What can hang from each mark:
lazef: tuse
zokobal: lizot
bapat: sape
lizot: deveg suzavo tagel zokobal
fanud: lazef lizot
suzavo: sape
tagel: deveg lizot
vura: midag
tuse: lazef zokobal
buta: bapat gipo vura
deveg: tagel
sape: lazef lizot suzavo

Each row was made from one small tree. The marks that hang from a mark follow it in brackets, in alphabetical order. Every link used is in the known rows. Write each row's tree.
Known rows:
lizot{suzavo{sape} tagel zokobal}: [-12 -10  46 -11  -7  -4  26  11   4  -1  -7   2  -8   4 -11  10   4  12
   7  -7 -10   1   3  -6   8  -7  -7   6 -17  -2 -18  -1  15  -7  13 -13
  -7   4  13 -10 -15]
buta{vura}: [ -9   1   3  -1   2  -2   8   2   4   2  -8  10  -3  -2  -7   1  -5  15
   0   8  -2   8   0   4  -1   1  -4   1  -2  -1  -5  -3  -5   1   0  -7
  -1   6 -10   1   7]
deveg{tagel{lizot}}: [ -1  26  33   3   3   6   3   4   0  -4   4   4   0   0 -12   1 -15 -10
  -2   5  -1 -13  -1   2  12   1  -7   8  -4 -19   6   3   7   1   5  17
   3   8 -16   3  -1]
tagel{deveg lizot{suzavo}}: [  1  41  20  -3   9  11  15   9  -1  -5  -7   7  -6   5 -15   3 -11  -6
   5   2  -2 -20  -1   2   4   3 -15  17   2 -10  16  -1   8   2  11  11
   7   9  18   0   4]
zokobal{lizot{suzavo}}: [ 17   2  13  -7   6   7   4   6   3  -4  -4   1 -10  -3 -12  -2   4  -2
  12  -1  -7  -7   1  -5  -4   1 -12   4  -5   3   1   2   0  -4  10  -8
   9   0   5  -7  -3]
bapat{sape{lizot}}: [-14 -21  -7   1  -2  -3   6   1  -2   3  -1   3  -2  -6 -15  -4  -1  -8
   6  -9  -2  -1 -10   0  22   2  -3   8   2  -8  -4   3   5  -6  -2  -3
   2  -4  -2  -6   1]
lazef{tuse{zokobal{lizot{suzavo}}}}: [ 26  10  13  -8  12  20   9  10   9   1  -4  -7  -3   1  -6  -5   9   0
  14   0 -14 -11  -7  -8  -2   2 -14   8  -5  14   9  -1  -3  -8  10  -3
   6  -9   2   0  -6]
fanud{lazef{tuse} lizot{deveg tagel}}: [ -7  16  47  -6 -27  16 -32   7  -2   8  -1  -6  -2   6   8   0  -3  -4
  10 -16 -18 -17 -12  -4   5  -8  -2  -6  -9  -9  11 -14  -6  -4  21  24
  -5   4   5   9 -15]
sape{lazef lizot suzavo}: [ -3 -21  -6  -4   3  -8  33   6  -2   7  -5   1  -2  -3 -15 -12   4   4
   3 -12   3  44   5   6   6   3   0  -1   0  -1   5   6 -10  -5 -17  -9
 -11  -1   4   0  -2]
zokobal{lizot{tagel}}: [ 13  -4  31  -5  -6  -4 -12   4  -1  -3  -5  -5 -14  -5  -2   1   0  -6
   8  -2  -4 -11   0  -6   5   2  -3  -5  -9  -5 -13   3   2  -5   7  -8
   7   1   1  -5 -10]
buta{gipo vura}: [  3  11   7  -2   1  -3  28   6   5   3 -10  12   1  -4 -10   5  -6  20
  -6   7  -5   3  -4   5   3   4 -13  -1 -11   6 -15  -4  -3   0   3  10
  -7   7 -21   1   9]
bapat{sape{lizot{tagel zokobal}}}: [-31 -26  28  -1  -9  -4   3  10  -5   5  -6  -3  -5  -3 -18   4  -6   5
   4 -15  -9  -2 -13  -5  32  -2   3   9 -12 -19 -28  -1  13 -11  -3  -4
  -7   3   0  -9 -13]
tuse{zokobal}: [ 5 -6  2 -1  3  1 -2 -4  7  4 -3 -4  7  0  4 -1  4  8  4 -1 -1  0  1 -2
 -5  1 -2  2  3  2 11 -1 -3 -2 -5  1 -5 -3  3  3 -5]
tuse{lazef zokobal{lizot{deveg suzavo}}}: [ 37  -9  21  -8   0  11 -24  -3   6   5  -7 -12 -13  -2  -3   1  -2   4
  21  -9 -16 -23   7 -12 -22  -4  -9  12 -15 -16  15  -7   7 -11  13 -17
   8   1   5  -2 -13]
lizot{deveg tagel}: [ -1   0  36   0 -10  -7 -26   2  -3   1  -6  -7 -11   2  10   6  -8   5
   7  -9  -5 -11   5  -4   6  -5   8  -2 -14 -16 -13  -4   7  -4   6   5
  -2   6  -1   0 -16]
tagel{deveg lizot}: [  6  33  12   3   4   6   5   5  -5  -1  -3   5  -5   2  -9   3 -12 -11
   0   2   1 -19  -4   5   5   7  -8  13   3 -13  15   2   7   3   6  11
   7   9  11   4   6]
buta{vura{midag}}: [-12  -7   7  -2  14   6  16   0   3   1 -15  18  -4  -3 -12   3  -7  10
  -2  11  -2   5  -4   5 -10   1  -2  -1  -7  10   8  -7  -6   4 -13   5
  -1   4  -3   1   4]
bapat{sape{lazef suzavo}}: [ -8 -22  -3  -6  11   5  10   6  -1   7   2   5  15  -2  -5  -6   4   8
   7 -11  -1   6   3   3  19  -1  -2   2  -2  11  -2   7  -5  -2 -11   0
  -9  -4   5   0   1]
suzavo{sape}: [  7 -15   2  -2  -7  -9  21  -4   3   0   2   4  -5  -2  -2   1   9  -5
   3   0   1   2   3   2  -1   1  -5   0  -4   5   4   4   5  -1   9 -14
   0  -3   6  -3   1]
deveg{tagel{lizot{suzavo{sape} zokobal}}}: [ -5  15  54  -4   3   8  36  10   3  -2   2  10  -2   3 -26   8  -9  -1
   4   1  -9  -7   0  -1  13  -3 -15  18 -17 -12   2   4  18  -3  15   2
  -4  10  -3  -5  -7]
fanud{lazef{tuse{zokobal}} lizot}: [ -1  10  13  -7 -14  25  -9   1   8  11   2  -4  16   5   2  -6   9  -2
   7  -7 -14  -6 -15  -2  -8  -2 -11  -2   8   8  33 -12 -15  -1   8  22
  -6  -4   9  11  -5]
fanud{lizot{deveg suzavo tagel zokobal}}: [-21   6  58  -8 -17   8 -23  11  -5   6  -7  -4  -6   6  -5  11  -7  15
  11 -10 -18  -3  -2  -5   3 -11   0   8 -20 -27  -9 -15   6  -6  14   8
  -8  14  17  -2 -21]
zokobal{lizot}: [21 -3  7 -1 -1  1 -3  0 -1 -1 -2 -1 -8 -5 -5 -2  2 -6  7  0 -4 -5 -2 -2
 -2  5 -5  0 -4  2 -1  5 -2 -4  5 -9  8 -1 -1 -3  0]
tagel{deveg lizot{zokobal}}: [ -3  30  23   4   3  10   7  12  -9   5  -5   3  -2   5 -17   9 -17   2
  -2  -1  -5 -13  -9   2   7   6  -4  19  -6 -11   6   1  10  -2   3   9
  -1  14  12   3   2]
lizot{deveg{tagel} suzavo{sape} zokobal}: [ -2  -2  50  -1   0   5  21  10   1   5   1   4  -4   2 -15  10  -9   3
   6 -11 -16  -5   0  -4  15  -8  -2  14 -27  -9  -8   2  19  -6  15  -4
  -9  10  -9  -3 -18]
buta{bapat{sape{lizot}} gipo vura}: [-11  -9  12  -3  -2  -1  22   4   9   5  -8  14   6 -15 -37   2  -7  20
  -3   2  -9  -6 -13   7  32   3 -29   1  -6   2 -20  -5   3   0   7  -2
  -7   4 -24  -3  13]
zokobal{lizot{suzavo tagel}}: [ 10   4  37 -10   0   1  -2   9   3  -7  -8  -3 -15  -2  -7   1   3  -1
  13  -1  -8 -12   2  -7   3  -2  -9  -1 -10  -6 -14   0   5  -6  12  -7
   7   2   5  -9 -13]
sape{lazef lizot{tagel zokobal} suzavo}: [-19 -27  31  -7  -3 -11  30  14  -6  10 -12  -4  -6   0 -18  -4  -1  17
   2 -19  -4  42   3   0  14   0   6   0 -14 -10 -17   2  -2 -11 -18 -13
 -19   7   4  -3 -17]
lazef{tuse{zokobal}}: [10  5 -1 -1  6 12  3  3  6  5  1 -7  5  3  6 -3  6  2  2 -1 -8 -5 -8 -2
  0  1 -2  3  0 11  9 -2 -5 -3  0  3 -3 -7 -2  6 -3]
suzavo{sape{lizot{zokobal}}}: [ -5 -28   9  -1 -13 -13  41   3  -3   7  -4   2 -12  -3 -21   2   4   1
   1 -10  -4  25  -6   1   7   3  -2   8 -12  -5  -4   4   9  -9   1 -23
  -7   1   4  -7  -4]
deveg{tagel{lizot{suzavo zokobal}}}: [-15  30  51  -1   9  17  13  14   0  -1  -1   6   1   5 -24   7 -16   8
   0   1 -10  -9  -3  -4  12  -4 -11  18 -13 -19  -2  -1  13  -2   7  17
  -4  13  -9  -2  -8]
bapat{sape{lazef}}: [ -1 -18  -7   1  10  11   7   0  -1   5  -4  10   6  -3  -5  -1   3  -3
   6  -6   0   6  -4   0  22  -2  -4   7   0  -2   2   4  -2  -4  -5  -6
  -6  -8  -2  -2   0]
tuse{lazef zokobal{lizot{suzavo tagel}}}: [ 23 -10  38 -14  -3   8 -13   1   9  -3 -10 -12 -12  -4  -4   1   2   0
  16  -1 -13 -21   7 -15 -15  -4 -12   6 -10 -16   1  -8   7 -10   9 -19
   9  -1   8  -7 -17]

Write each row's tree:
[-14  12  27  -6   1  -3  24  16   0  -5 -13   1 -15  -1 -19   2  -6 -13
   4  -8  -6   2  -5  -1  15   2  -6  10  -3 -17  -4  -3   9  -5   3  -6
   3   7  17  -6 -12]  sape{lizot{suzavo tagel{deveg}}}
[ -5   7  24  -3 -24  11 -31  -4  -2  11   0   0   4   3   4  -1  -3   1
  10 -14 -10  -8  -5   0  -8  -4  -4  -4   0 -11  25 -12  -9   0  14  22
  -5   7   8   8  -7]  fanud{lazef lizot{deveg}}
[ -8 -13   8  -4   9   8  40  12  -2   8 -16   9  -9   1 -28   0   1   9
   4 -11  -6  48  -4  -2   7  -2  -4  14  -9 -13   0  -2  -1 -11  -7 -18
 -13   0   2  -7 -10]  sape{lazef lizot{suzavo zokobal}}
[ 16  11  27  -3   0  -1  -6  10  -4  -3  -8  -2 -15  -5  -6   5  -6 -21
   6  -2  -7 -21  -6  -2  11   6  -3   2  -9  -5  -8   3   6  -4   7  -9
  10   6   9  -1  -8]  zokobal{lizot{tagel{deveg}}}
[  7  12  25  -7  -3  -1  31   1   5  -5  -2  10 -11   2 -14   1   3   1
  11   2   2  -6   9   1  -2  -1 -20  11  -2  -6  14   3  10   0  20  -2
   5   2  13  -7   4]  tagel{lizot{suzavo{sape}}}
[ 34  -5  14 -10   5  11  30   6  13   1  -2  -2  -8  -2 -10  -4  17  -5
  18  -1 -14 -10  -3  -5  -2   1 -18   8  -8  21  13   5   1  -8  18 -17
   6 -12   8  -4  -4]  lazef{tuse{zokobal{lizot{suzavo{sape}}}}}
[ 10 -21  14  -5  -7  -6  51   6  -1   3 -10   3 -21  -3 -13  -5  13 -19
   5 -10  -4  38  -4   2  19  -1  -4   1 -12  -7  -1   4   1 -12   5 -27
  -7 -12   0  -4 -11]  suzavo{sape{lazef{tuse} lizot{tagel}}}
[ 21 -11  -6  -2   5   8  41   2   0   4  -2   8  -6   0  -4  -2  14 -13
   3  -3  -4  24  -3   3   8  -1  -6   3  -9  12  10   7  -3  -5   8 -21
  -6 -13  -1   1   1]  suzavo{sape{lazef{tuse}}}
[ -6   1  17  -4   5   7   6   3  11   4  -4  14  15 -11 -25   8  -7  26
  -4   8 -11 -25 -11   5  28   0 -29  -1  -7  13 -21  -5   3   5  11   6
  -7   5 -23  -1  15]  buta{bapat{sape} gipo vura}
[ 22   1  30  -6   0   6  -9   8   5   2  -5 -12  -9  -1   4  -2   6  -3
  10  -3 -13 -16  -7  -7   5   2  -5  -1 -10   5  -6   0  -2 -10   6  -3
   5  -7  -2   2 -13]  lazef{tuse{zokobal{lizot{tagel}}}}
[  3  11  19  -4   0   1  14   2  11   3  -8  11   8  -9 -23   7  -6  28
  -8  11  -7  -5  -4   7   8   1 -27  -6  -6  13 -15  -7  -3   7  10   0
  -8   7 -22   3  12]  buta{bapat gipo vura}
[ -8 -21 -11  -4  10   8  32  13  -4  10   0   0   4  -3 -15 -13   7  -5
   8 -16  -7  21 -10   4  32   1  -2   6  -3   9  -2   7  -4  -9 -11  -3
  -8  -9   2   0   2]  bapat{sape{lazef{tuse} lizot suzavo}}
[  9  -6  20  -5  -6  -4  13   0   4   1  -4   4 -11   2  -2   3   4   3
  13  -9  -6  -6   8  -2  -1  -6  -6   6 -13  -2   5   1  11  -4  19 -10
   0   1   9  -4  -7]  lizot{deveg suzavo{sape}}
[  1  17  37   4  -7   4 -17   4  -9   9  -4  -2 -10   7  -7   7 -18  18
   5  -9  -6 -10  -1  -1   0  -1   1  13 -15 -20   0  -1  10  -6   8  11
  -5  13   1   2  -5]  tagel{lizot{deveg zokobal}}
[ 39 -10  33   1   0  11 -31  -4   2   5   1 -12  -8  -8  -1   2 -12 -13
  12  -6 -17 -27   2  -9  -7  -2  -2  10 -20 -23  11  -3   8 -10   7 -11
   6   4 -19   5 -16]  tuse{lazef zokobal{lizot{deveg{tagel}}}}
[ 39   4  15   1   3  11 -20   3   1   9  -4 -11 -10   0   6  -3   1   0
  16  -9 -15 -16  -9  -5  -1   2   0   5 -14   7   7   1  -2 -10   9   0
   4  -5  -6   6  -9]  lazef{tuse{zokobal{lizot{deveg}}}}
[-10  -8  20  -5  15  14  13   2   9   3 -10  22  14 -12 -30   9  -7  21
  -7   9 -10 -26 -15   6  19   0 -27  -1 -13  24 -10  -9   1   7  -1  17
  -7   3 -16   1  12]  buta{bapat{sape} gipo vura{midag}}
[ -8  38  30  -2   9  16  16  16  -5   2  -8   7  -4   8 -24   9 -16   7
   2  -2  -8 -16  -8  -1   7   3 -11  24  -6 -11   6  -2  12  -2   9  10
   0  14  18  -1  -2]  tagel{deveg lizot{suzavo zokobal}}
[ 25   5  34   5   1   5 -21   4  -4   2   1  -2  -9  -6  -5   1 -12 -15
   9  -6 -11 -18  -3  -3  10   1   0   3 -19 -11  -3   5   4  -5   9   3
   6   7 -24   3 -12]  zokobal{lizot{deveg{tagel}}}
[-15  13  23  -5 -17  28  -3  10  -4  13   4  -1  12   7  -9   1   0   5
   1 -10 -19  -1 -21  -3   2  -3  -6   2  -5   6  14 -11  -8  -3  12  18
 -10   3   7   8  -4]  fanud{lazef{tuse} lizot{zokobal}}
[ 19  -8  32  -5  -3  -3 -14  -1   6   0  -8  -9  -8  -5   2   0   5   3
  12  -2  -5 -14   2  -7   0   2  -5  -2  -7  -5  -2   1  -2  -7   1  -6
   3  -1   2  -2 -14]  tuse{zokobal{lizot{tagel}}}
[ 38  -4   5  -9  10  14  46   9   4   1  -7   9 -16  -2 -15  -4  17 -17
  14  -4 -11  17  -3  -2   7   0 -17   7 -14  15  10   8  -4  -9  18 -27
   5 -14   3  -6  -2]  zokobal{lizot{suzavo{sape{lazef{tuse}}}}}
[-12 -32  -8  -4   6  -3  25   6  -2   9  -3   4   5  -6 -17 -11   4   1
   8 -17   0  23  -1   4  24   2  -1   4   1  -1  -1   8  -4  -7 -17  -6
 -10  -4   4  -3   0]  bapat{sape{lazef lizot suzavo}}
[ -6  17  11  -5 -18  23  -6   4   0   7   5  -1   9   4  -2  -5   6 -10
   3  -6 -13  -5 -16  -1  -2  -3  -9  -4   4   6  24 -10 -12   0  14  20
  -2  -2   8   8   1]  fanud{lazef{tuse} lizot}
[ 32  -9  26  -6  -6  -4   9   1   2   1  -4   3 -19  -3  -7   1   6  -4
  21  -9 -10 -10   6  -4  -2  -1 -10   6 -17   1   3   6   9  -7  24 -18
   8   0   8  -7  -8]  zokobal{lizot{deveg suzavo{sape}}}
[-19 -12   0  -4   4   4  16   7   3   0  -4   6  -3  -4 -21  -4   1  -4
  10 -10  -5  -2  -7  -3  23  -2  -9  13   2  -8  -4   0   7  -6   2  -2
   2  -4   6  -9  -1]  bapat{sape{lizot{suzavo}}}
[-10   3  44  -8  -1   0  36  16   0   0  -9   4  -8   4 -16  13  -2  -1
   4  -7 -12 -10  -3  -3  13  -2  -6  13 -18  -2 -12   0  19  -5  13 -14
  -5   9  22  -7 -15]  lizot{suzavo{sape} tagel{deveg} zokobal}
[ -5   8  45  -6  -4   0 -19   8   2  -1  -8  -3 -12   5   4   5  -6   9
  11 -10  -8 -11   7  -6   5  -8   1   2 -13 -16 -13  -6   9  -5  12   5
  -1   7   5  -3 -19]  lizot{deveg suzavo tagel}
[  9  -5 -14   2   7   8  35   8  -3   6  -9   3 -12  -1 -14  -8   6 -14
   0  -7  -4  39 -11   3  14   2  -2   5  -4  -3   9   2  -8 -10  -5 -14
  -6 -10  -8   1  -2]  sape{lazef{tuse} lizot}
[ 26  16  27  -3   6  11  -1  13   2   2  -8 -11  -8  -1   0   1   0 -17
   8  -3 -15 -27 -14  -5  10   7  -4   6  -9   7   1   1   1  -8   6  -2
   7  -2   7   5 -11]  lazef{tuse{zokobal{lizot{tagel{deveg}}}}}
[ 30 -10  12 -11   4  13  -5  -2   9   0  -5  -8  -7  -4  -7  -2   4   0
  15   0 -12 -14   5 -12 -21  -2 -14  10  -5  -8  14  -6   3  -8   8 -21
  10  -4   8  -5  -7]  tuse{lazef zokobal{lizot{suzavo}}}
[ 24 -10  14  -9  -2  -2  29   2   6  -4  -2   5 -14  -5 -14  -1  11  -7
  16  -1  -5  -5   4  -3  -3   1 -17   4  -9   9   4   7   6  -4  19 -22
   9  -4   9 -10  -1]  zokobal{lizot{suzavo{sape}}}
[  7   0  27 -10   8   2  42  10   4  -3 -15  13 -11   0 -14   6   7 -16
   8  -6  -5  10   4   1  13  -2 -11   9 -10  -6   5   2   7  -4  10 -21
  -4  -1  18  -5 -12]  lizot{suzavo{sape{lazef}} tagel{deveg}}
[-11 -16  36  -5 -14 -22  -8   9  -5   4  -4 -13 -13  -1  -1  -5  -7  11
   9 -21  -5   6   8   2  10  -1   8  -4 -13 -14 -14   0   5  -8  -5   4
  -6  10   5   0 -17]  sape{lizot{deveg tagel} suzavo}
[  3 -21   5  -1   0 -10  13   6  -6  12  -8  -2  -8  -2  -9 -10  -2   8
   9 -21  -1  38   7   6   6   1   6   1  -9  -8   6   4  -6  -8 -13  -7
 -12   4   1   3  -9]  sape{lazef lizot{deveg} suzavo}
[ 40 -16  13  -2  -6   6 -36  -8   1   8  -5 -14 -11  -5   5   0  -4   0
  16  -9 -12 -21   5 -10 -20   0  -2   7 -14 -17  13  -5   4 -11   8 -19
   8   1   0   2 -10]  tuse{lazef zokobal{lizot{deveg}}}
[-10  12  48   1   7  14  -4  14  -1   5   0   1   0   4 -12  10 -17   9
   4 -10 -17  -7  -4  -6  14  -8   2  14 -24 -14 -11  -2  13  -5   7  10
  -9  12 -14   0 -19]  lizot{deveg{tagel} suzavo zokobal}
[ 27   5  13  -5  -2  21  -8   3   9   9  -3  -4   3   1  -2  -7   8   1
  11 -11 -13 -18 -14  -9  -1   5 -11  -1   0  20  20   0 -11  -8   9   7
   1  -8  -4   6  -7]  fanud{lazef{tuse{zokobal{lizot}}}}
[ -3 -12   8  -1  -4   1  14   2   5   4  -1   5   8 -13 -30   2  -1   4
  -3  -7  -7 -12 -14   4  31   2 -25   1  -4   3 -15  -2   8  -1   7   4
  -6  -2 -14  -4   7]  buta{bapat{sape{lizot}} gipo}
[ 27 -18  29  -8  -7   2 -21  -4   5   0  -8 -15 -12  -6   4   1   1  -4
  12  -1  -9 -21   5 -12 -13  -1  -6   2 -11 -16   1  -5   4 -10   4 -21
   8  -2   5  -3 -14]  tuse{lazef zokobal{lizot{tagel}}}
[-16  15  57 -12 -25  11 -28   5   3   5  -8   0  -2   5   1   2  -3   7
  15 -16 -15 -14   0  -6  -3 -11 -10  -3  -6 -18  13 -16  -3  -2  20  23
  -6  10  15   2 -19]  fanud{lazef lizot{deveg suzavo tagel}}
[-11  24  32  -4   4  12  10  10  -1   2  -6   4  -4   8 -18   6 -10  19
   5  -1  -5  -4  -1  -3   1  -1 -10  16  -7 -13   0  -2   9  -4   9   9
  -3  10   8  -4  -3]  tagel{lizot{suzavo zokobal}}
[ -8 -17  11  -1   4   8  19  12  -3   5 -10   2  -9  -3 -12  -4   4 -15
   6 -14  -8  16 -14  -2  39  -2  -2   7  -9 -12 -12   2   1 -12  -3  -9
  -6 -11  -6  -4  -9]  bapat{sape{lazef{tuse} lizot{tagel}}}
[ -3 -16  19 -10  -6  12  42   5   0   8  -6  13   0   1 -20   5  13   2
  10  -2 -10  36  -1   2  -1  -6 -15  11 -12  -7  15  -5  -4  -4   9 -19
 -13   0  20  -5  -6]  fanud{lizot{suzavo{sape{lazef}} zokobal}}
[ -2  23  44  -1  -2  10  -9   8  -4   7  -8   2 -11   9 -13   8 -17  24
  10  -9  -9  -9   1  -4   1  -4  -6  18 -15 -19   2  -4  13  -6  13  13
  -4  14   6  -1  -9]  tagel{lizot{deveg suzavo zokobal}}
[  6  -5  24  -7 -19   1   7  -1   2   3   2   4  -6   1  -5   3   7  -4
  17  -5 -10   2   4   2  -8  -7 -11   7 -10 -12  16  -7   3   0  22  -5
   0   4  19  -2  -5]  fanud{lizot{deveg suzavo{sape}}}
[ -2   8  32  -9  -1  -5  31  10   5  -6  -7   5 -10   1  -9   7   2 -14
   7  -3  -6 -13   2   0  10  -2 -10   8  -8  -3  -3   1  14  -2  17 -12
   3   4  24  -6 -10]  lizot{suzavo{sape} tagel{deveg}}
[ 20   5  38 -10  -3  -4  25  12   3  -7  -9   4 -19  -4 -13   5   5 -21
  13  -3 -10 -19   0  -3   9   3 -14   7 -14   2  -4   5  12  -5  21 -19
  11   3  20  -9 -10]  zokobal{lizot{suzavo{sape} tagel{deveg}}}
[ 32 -17   3  -5  -2   8 -15  -8   4   4  -2 -11  -6  -7  -1  -3   2  -4
  10   0  -9 -15   2 -10 -20   2  -7   6  -6  -9  13  -3   1  -8   3 -20
   9  -4   1  -1  -5]  tuse{lazef zokobal{lizot}}
[  8 -12  -8   0  17  23  10   3   5  10  -3   2  12   1  -1  -3   9  -1
   8  -6  -9  -1 -12  -3  22  -2  -5  10   0   9   9   2  -6  -7  -6  -2
  -9 -17  -3   4  -3]  bapat{sape{lazef{tuse{zokobal}}}}
